Every row comes from one small tree of marks. The marks that hang from a mark follow it in brackets, in the order of their numbers. Every link used is in the known rows. Which tree was each row made from?
Known rows:
Q890(Q908): [ 1.403  0.934  2.014 -0.649 -0.775  0.949  1.063 -0.670  1.187 -0.136
  0.447  3.390 -0.803  2.015 -2.328  0.962  2.213  1.543  0.171 -0.515
  0.526 -1.022 -2.256 -0.084  0.695 -3.115]
Q238(Q6(Q890(Q908(Q155)))): [ 3.269 -1.222  1.508  0.021 -1.099 -0.713 -1.212 -1.177 -3.976  0.849
 -3.108  1.186 -0.213  6.090 -2.537  0.084  3.548  2.939 -0.682 -0.852
 -0.320 -1.440  0.101  1.746  1.920 -1.045]
Q835(Q386): [ 0.117 -2.264 -0.486 -0.792  0.608 -0.474  0.010  0.305  2.325  1.687
  1.901 -0.568 -0.671  2.618 -2.268 -0.396  3.164  0.855  0.585  0.202
  1.313  0.072  0.656  0.588  0.522 -1.326]
Q238(Q6(Q890(Q908))): [ 3.174 -1.242  3.144 -0.354 -1.404 -0.720 -1.308 -1.206 -3.216  0.587
 -4.142 -0.265 -0.220  1.689 -1.596  0.316  3.557  2.861  0.025 -1.557
 -0.252 -1.062 -0.701  0.927  1.921 -1.484]
Q6(Q238 Q890(Q908(Q155(Q386)))): [ 6.920 -5.409 -0.480  6.131  0.128 -1.029 -1.082 -1.531 -2.449  1.215
 -6.473  2.241 -0.547  5.226 -1.341  0.812  4.645  1.921 -0.509 -3.135
  0.292 -0.505 -0.033  1.373  1.637 -4.041]
Q6(Q238 Q890(Q908(Q155(Q798)))): [ 5.979 -5.225 -0.123  4.742  0.380 -1.289 -1.812 -1.263 -2.711 -0.561
 -7.000  2.313 -3.344  5.242 -0.065 -0.863  5.198  2.146 -0.683 -2.033
 -1.661 -0.174 -1.760  0.882  0.969 -3.478]
Q890(Q6(Q238) Q908(Q155)): [ 4.403 -1.111  1.627  0.286  1.573  1.190 -1.489 -1.634 -1.916  0.196
 -2.720  1.241 -1.280  5.552 -5.463 -0.064  1.918  2.296 -1.166 -0.209
  0.080  0.265 -2.397  2.332  1.344 -1.294]
Q238(Q6): [ 1.415  0.314  1.048 -1.518 -0.684 -0.243 -2.717 -1.252 -2.249  1.225
  0.311 -1.683  0.090  1.285 -0.781  0.865  2.136  1.039 -1.292 -0.236
  1.483 -0.366 -0.187  1.140  0.717  0.603]
Q155(Q386 Q798 Q908(Q890)): [ 4.813 -4.249 -2.791  1.917 -0.282  1.294 -1.035 -2.139  0.118  0.230
  2.640 -0.342 -4.576 -1.883  3.047  0.407 -0.689 -2.959  0.043 -4.627
 -0.435  4.142 -0.188  6.430 -3.026 -3.316]
Q386(Q155(Q798) Q835): [ 2.070 -0.905 -1.827 -0.278 -0.431  4.320 -0.774  0.096  4.629 -0.818
 -0.792 -1.975 -5.203  1.524  1.606 -1.347  0.986 -1.784 -0.562  1.976
 -0.134  5.282 -3.673  0.392 -1.978 -0.452]
Q890(Q6(Q238)): [ 3.487 -2.577  1.497  0.938  2.395  1.136 -2.246 -1.641 -0.989  0.422
 -2.682 -3.927 -0.925 -0.417 -3.286  0.841  1.960  0.445 -0.432 -1.180
  1.061  1.224 -2.705  2.003  1.136  0.276]
Q386(Q155(Q908(Q890(Q6))) Q835): [ 4.397 -1.245  0.635 -2.343  0.266  5.428  0.291 -2.123  3.898  1.612
  4.846 -3.305 -2.341  0.713 -0.646 -1.353 -0.689 -0.850  0.283  4.391
 -0.392  6.159 -4.394  7.283 -0.213  0.644]
Q6(Q238 Q890(Q908(Q155(Q386(Q835))))): [ 7.387 -4.832 -0.660  5.582 -0.299  2.554 -1.140 -1.349 -1.081  1.366
 -7.815  1.590 -0.945  4.642 -0.699 -0.556  3.550  2.033 -0.882 -1.078
  0.107  0.635 -0.636  1.226  1.913 -3.654]
Q155(Q386 Q908(Q890)): [ 4.640 -3.222 -1.426  1.959 -0.323  1.172  0.079 -2.618  0.659  1.998
  5.115  0.268 -0.863 -0.883  1.270  1.556  0.047 -1.587  0.339 -2.391
  0.914  2.302  0.150  6.761 -0.932 -2.551]
Q386(Q155): [ 1.420 -0.378 -0.583  0.567 -0.051 -0.583  0.277 -0.734  2.929  0.488
  3.290 -0.399 -1.361  3.314 -1.064  1.771  2.823 -0.638 -0.002  1.611
  1.161  2.187 -2.230  0.621 -0.403 -0.018]
Q756(Q908(Q890)): [ 3.665 -1.175 -1.347 -0.103 -0.431  1.439 -0.024 -0.782 -0.276  2.096
  2.664  3.385 -2.003 -0.213  1.373  2.507  2.927  1.833  1.299  2.509
 -0.654 -0.524  0.818  6.022  1.594 -0.928]
Q756(Q908(Q155)): [ 2.100 -0.123 -4.040  0.742  0.352  1.594  0.293  0.221 -0.771  1.662
  3.297  3.320 -0.372  4.515 -1.121  2.608  2.834  1.813  0.986  1.961
  1.710 -1.170  0.947  4.030  1.016 -1.040]
Q756(Q908(Q890(Q6))): [ 3.758 -0.705 -0.198 -1.623  0.757  2.685  0.163 -0.476 -0.534  1.463
  1.425  0.639 -2.386 -1.200 -1.871  2.253  1.285  1.273  1.768  1.573
 -0.751  1.067  0.095  7.265  1.511  0.032]
Q798(Q155): [ 0.328  0.586 -3.318  0.934  0.666  1.713 -0.292 -0.337  0.446 -0.502
  2.575  0.072 -2.881  3.226 -2.939  0.979  4.747 -0.682  0.369  2.739
  2.179 -3.540 -1.293  0.547 -2.734  0.600]
Q756(Q908): [ 1.918 -0.238 -2.649 -0.079  0.141  1.566  0.294 -0.212 -0.103  1.345
  1.732  1.463 -0.400 -0.655 -0.075  2.836  3.128  1.646  1.606  0.898
  1.504 -0.518 -0.199  2.978  1.190 -1.509]
Q155(Q386(Q835)): [ 2.365 -1.006 -1.886  2.077 -0.341  5.667  0.225 -0.405  2.908  1.139
 -1.252 -1.058 -1.022 -0.558  0.033  0.949 -0.525 -1.509 -0.252 -1.822
  2.604  2.261  0.236  0.768 -0.785 -1.254]
Q890(Q6(Q238) Q908(Q155(Q386(Q835)))): [ 5.709 -1.659  0.013  1.238  1.025  5.220 -1.410 -1.463 -0.721  1.170
 -5.298  0.047 -1.497  4.499 -5.107 -0.321 -0.134  0.859 -1.412 -1.350
  1.252  2.518 -1.700  2.401  1.026 -1.974]

Write each row's tree:
[ 5.802 -4.869  1.029  4.550  0.173 -1.087 -1.035 -1.367 -2.326  0.623
 -5.286  2.586 -0.335  5.914 -1.093  0.135  5.585  3.434 -0.659 -0.468
 -0.935 -1.574 -1.548  1.135  2.554 -3.032]
Q6(Q238 Q890(Q908(Q155)))
[ 5.044 -1.999 -4.841  0.745  0.854  2.928 -0.818 -0.140 -2.121  0.919
 -0.705  1.473 -5.604  2.636 -1.508  2.193 -0.496 -1.000  0.822 -1.973
 -0.893  3.296  2.274  8.317 -0.881 -0.532]
Q756(Q908(Q155(Q386 Q798) Q890(Q6)))
[ 3.772 -1.606 -1.179  1.507  0.800  2.451 -0.162 -1.000 -0.159  1.088
  1.169  1.040 -2.886  5.504 -3.925  1.524 -1.257 -1.034 -0.671 -1.920
 -0.227  2.099  2.152  6.772 -0.610  0.930]
Q908(Q155(Q386) Q890(Q6))
[ 4.013 -2.822 -1.537 -0.175 -0.097 -0.533 -0.886 -2.034  2.280  0.147
  5.402 -0.405 -4.976  1.419  2.417 -0.153  1.507 -1.928 -0.034  1.028
 -1.617  5.022 -3.338  5.782 -2.350 -1.395]
Q386(Q155(Q798 Q908(Q890)))
[ 4.464 -2.078 -2.590  0.751  0.625  6.378 -1.174 -0.082  0.795  0.099
 -2.066 -0.445 -6.889  3.982 -1.471 -0.966 -2.872 -2.498 -1.388 -1.956
 -1.257  4.853  0.655  6.458 -2.048  0.551]
Q908(Q155(Q386(Q835) Q798) Q890(Q6))
[ 7.313 -5.897 -1.562  2.231  1.659  1.363 -3.144 -2.982 -1.877  0.569
 -1.131 -3.734 -4.980 -3.140  1.056  0.017 -0.888 -2.727 -0.230 -5.168
 -0.708  5.715 -1.300  7.575 -2.155 -2.164]
Q155(Q386 Q798 Q908(Q890(Q6(Q238))))
[ 2.853 -1.215 -2.864  0.256  0.486  1.712 -0.233 -2.032 -0.151  0.412
  7.087  0.630 -3.095  2.126 -0.942  0.125  3.999 -0.486  0.359  4.056
  0.479 -2.197 -1.687  6.057 -2.856 -0.312]
Q798(Q155(Q908(Q890)))
[ 3.609 -2.063 -2.275  1.577 -0.234  5.560  0.584 -1.619  2.362  1.772
  2.677 -2.484  0.445 -2.038  0.746  0.226 -1.097 -1.843  0.656 -1.958
  3.279  3.505 -1.170  3.665 -1.175 -2.803]
Q155(Q386(Q835) Q908)
[ 1.536  0.046 -0.779  0.072 -0.535  0.923  0.079  0.128  0.306 -1.422
 -0.130  4.801 -4.133  6.288 -1.892 -0.241  1.601  0.573 -0.928 -1.216
 -0.815 -0.071 -1.364  0.705 -1.015 -2.966]
Q890(Q908(Q155(Q798)))
[ 4.449 -2.502 -0.903  1.686 -1.470 -0.650 -2.399 -0.667 -4.355 -0.071
 -6.076  0.479 -3.224  4.577 -1.132  0.220  2.029  0.478 -0.835 -4.759
 -0.631  0.885  1.053  1.576 -0.367 -2.354]
Q238(Q6(Q890(Q908(Q155(Q386 Q798)))))
[ 4.185 -1.623 -2.361  2.453 -0.916  5.147 -0.298 -0.831  1.545  2.066
  1.203  3.162 -2.928  5.818  0.425  0.059 -0.539 -0.443 -1.672  0.886
  0.097  1.601  2.087  5.409 -0.298 -0.112]
Q908(Q155(Q386(Q835)) Q890)
[ 2.623 -2.026 -2.534  0.177  0.162 -0.563 -0.601 -1.498  2.495 -0.585
  4.669 -2.097 -3.357  0.867  1.242  0.377  1.985 -2.378  0.394 -0.264
  0.456  4.814 -3.882  3.125 -2.710 -1.849]
Q386(Q155(Q798 Q908))
[ 4.349 -2.692 -3.571  2.230 -0.708  5.089 -1.447 -0.185  1.303  0.483
 -0.679  2.630 -6.428  4.967  1.938 -0.892 -1.205 -2.106 -1.954 -1.052
 -1.281  3.463  1.461  5.350 -2.071 -0.715]
Q908(Q155(Q386(Q835) Q798) Q890)
[ 4.993 -3.054  2.580  0.518  1.537  0.875 -2.205 -1.984 -1.141  1.340
 -1.207 -1.206 -2.730  0.205 -1.497  0.421  1.901  0.963 -1.047  0.579
 -1.404  1.234 -1.699  5.307  1.675  0.939]
Q908(Q890(Q6(Q238)))
[ 6.387 -3.670 -3.450  2.718  1.918  2.135 -2.529 -3.129 -2.280  1.270
  2.201 -3.092 -3.551  0.371 -2.546  0.817  2.673 -1.837  0.191  0.666
  1.447  0.703 -1.048  6.985 -2.853 -0.334]
Q798(Q155(Q386 Q908(Q890(Q6(Q238)))))
[ 5.548 -2.777 -0.978  2.213  1.216  1.441 -2.459 -1.459 -2.421 -0.533
 -6.152  0.331 -4.274  3.902 -4.371  0.048  0.570 -0.291 -1.416 -4.720
 -0.064  2.869 -1.258  2.266 -0.989 -2.653]
Q890(Q6(Q238) Q908(Q155(Q386 Q798)))
[ 3.091 -4.095 -1.023 -2.648  1.155 -0.592 -0.925 -1.033  2.622  1.460
  4.054 -3.503 -4.879  1.982 -2.146 -1.779  1.159 -1.708  0.768  0.670
 -1.519  6.314 -2.099  6.239 -1.640 -0.879]
Q835(Q386(Q155(Q798 Q908(Q890(Q6)))))
[ 1.844 -3.959 -2.836 -1.366  0.423 -1.740 -0.757 -0.858  3.215  1.264
  4.673 -2.606 -3.143  2.277 -0.568 -1.462  2.710 -1.609  0.641  0.403
  0.208  5.028 -1.934  2.885 -1.900 -2.338]
Q835(Q386(Q155(Q798 Q908)))
[ 5.579 -3.777 -0.610  1.266  1.999  1.209 -3.428 -1.407 -2.114 -0.006
 -1.928  0.216 -6.247  5.271 -0.945 -0.778  1.010  0.023 -2.066 -0.305
 -3.023  2.521 -0.621  6.305 -0.547  1.029]
Q908(Q155(Q798) Q890(Q6(Q238)))
[ 0.994 -2.943 -2.478 -0.883  0.286 -1.728 -0.914  0.544  3.492  0.743
  1.150 -1.761 -4.316  3.829 -1.306 -0.842  3.484 -1.263  0.012  0.190
 -0.136  3.815 -1.062  0.382 -1.590 -1.242]
Q835(Q386(Q155(Q798)))
[ 3.988 -2.910 -3.669  2.758 -0.335  1.257 -1.391 -0.419 -0.161  0.198
  0.503  3.451 -6.147  5.617  1.079  0.612  0.069 -1.985 -1.484 -2.777
 -1.381  2.063  2.324  5.289 -2.362 -1.074]
Q908(Q155(Q386 Q798) Q890)
[ 4.617 -1.950 -0.453 -2.303  0.276  5.454 -0.733 -1.569  3.408  0.107
  2.641 -3.991 -5.730 -0.367  0.502 -2.197 -1.099 -2.186 -0.015  2.475
 -1.767  7.792 -4.965  6.904 -2.044 -0.047]
Q386(Q155(Q798 Q908(Q890(Q6))) Q835)
[ 2.977  0.209 -1.306 -0.652  0.314  6.267  0.211  0.251  0.829 -1.008
 -4.539  0.459 -4.874  4.130 -5.028 -0.868 -2.425 -1.225 -0.438 -3.440
  0.292  3.827 -1.580  2.377 -1.662 -1.835]
Q890(Q6 Q908(Q155(Q386(Q835) Q798)))
[ 2.722 -0.619 -2.561  1.568 -0.563  1.370 -0.122 -0.294  0.017 -0.745
 -1.858  4.209 -3.985  5.619 -1.887  0.726  0.482 -0.741 -0.845 -3.837
  0.329  1.187  0.027  0.834 -1.912 -3.819]
Q890(Q908(Q155(Q386 Q798)))
[ 4.210 -1.821  0.189  1.779 -1.496 -0.545 -1.474 -1.179 -3.905  1.446
 -4.267  0.693 -0.088  5.294 -2.526  0.909  2.573  1.763 -0.756 -3.344
  0.806 -0.388  1.539  1.683  0.989 -1.946]
Q238(Q6(Q890(Q908(Q155(Q386)))))
[ 5.257 -1.376 -4.709  1.608 -0.747  5.356 -0.298 -0.109  0.317  3.044
  1.193  3.953 -2.138  3.955  0.992  1.712  0.470  0.794  0.052  2.430
  0.127  1.654  2.731  7.155  0.769 -1.007]
Q756(Q908(Q155(Q386(Q835)) Q890))
[ 2.447 -0.919 -3.434  2.432 -0.250  5.158  0.210 -0.166  2.037  1.336
  0.457  1.213 -1.304  5.537 -1.091  0.622 -0.184 -1.165 -1.092 -0.723
  2.430  1.535  0.968  2.044 -0.779 -0.705]
Q908(Q155(Q386(Q835)))
[ 3.280 -0.862 -5.577  1.813  0.281  5.932  0.108 -1.189  1.407  0.549
  3.418 -2.273 -1.940  0.391 -1.350  0.045  1.978 -2.556  0.873  1.522
  3.805  0.484 -1.290  3.401 -3.990 -1.446]
Q798(Q155(Q386(Q835) Q908))
[ 3.784 -2.075 -0.016 -0.190 -0.345 -0.436  0.194 -2.613  2.350  1.453
  7.503  0.244 -1.501  2.271  1.045  0.763  2.130 -0.610  0.184  3.006
 -0.464  3.352 -2.648  6.127 -0.609 -0.758]
Q386(Q155(Q908(Q890)))
[ 2.604 -1.857 -3.232  1.940 -0.145  5.862 -1.133  0.365  2.384 -0.499
 -3.757 -1.807 -4.813 -1.507  1.628 -0.287 -1.071 -2.886 -0.320 -4.014
  1.368  4.116 -0.575  0.554 -2.650 -2.076]
Q155(Q386(Q835) Q798)
[ 3.516 -3.366 -3.843  2.412  0.340  1.268 -0.787 -1.611  0.510 -0.168
  1.673 -2.062 -2.631 -2.488  1.681  0.749 -0.496 -3.557  0.821 -6.136
  1.803  4.106 -1.011  3.374 -3.411 -3.573]
Q155(Q386 Q798 Q908)
[ 4.549 -2.476 -1.565 -0.972 -0.761  4.487 -0.912 -1.402  3.961  0.395
  3.642 -1.392 -5.323  0.560  3.267 -2.092  0.032 -1.541 -0.486  3.257
 -1.693  6.444 -4.103  5.779 -1.985 -0.989]
Q386(Q155(Q798 Q908(Q890)) Q835)
[ 4.119 -1.899 -4.594  2.259  0.356  2.156 -0.329 -2.341 -0.243  1.061
  5.726  0.085 -2.962  1.272 -1.003  1.253  2.791 -2.168  0.540  0.916
  1.654 -0.654 -0.133  6.023 -3.710 -1.399]
Q798(Q155(Q386 Q908(Q890)))
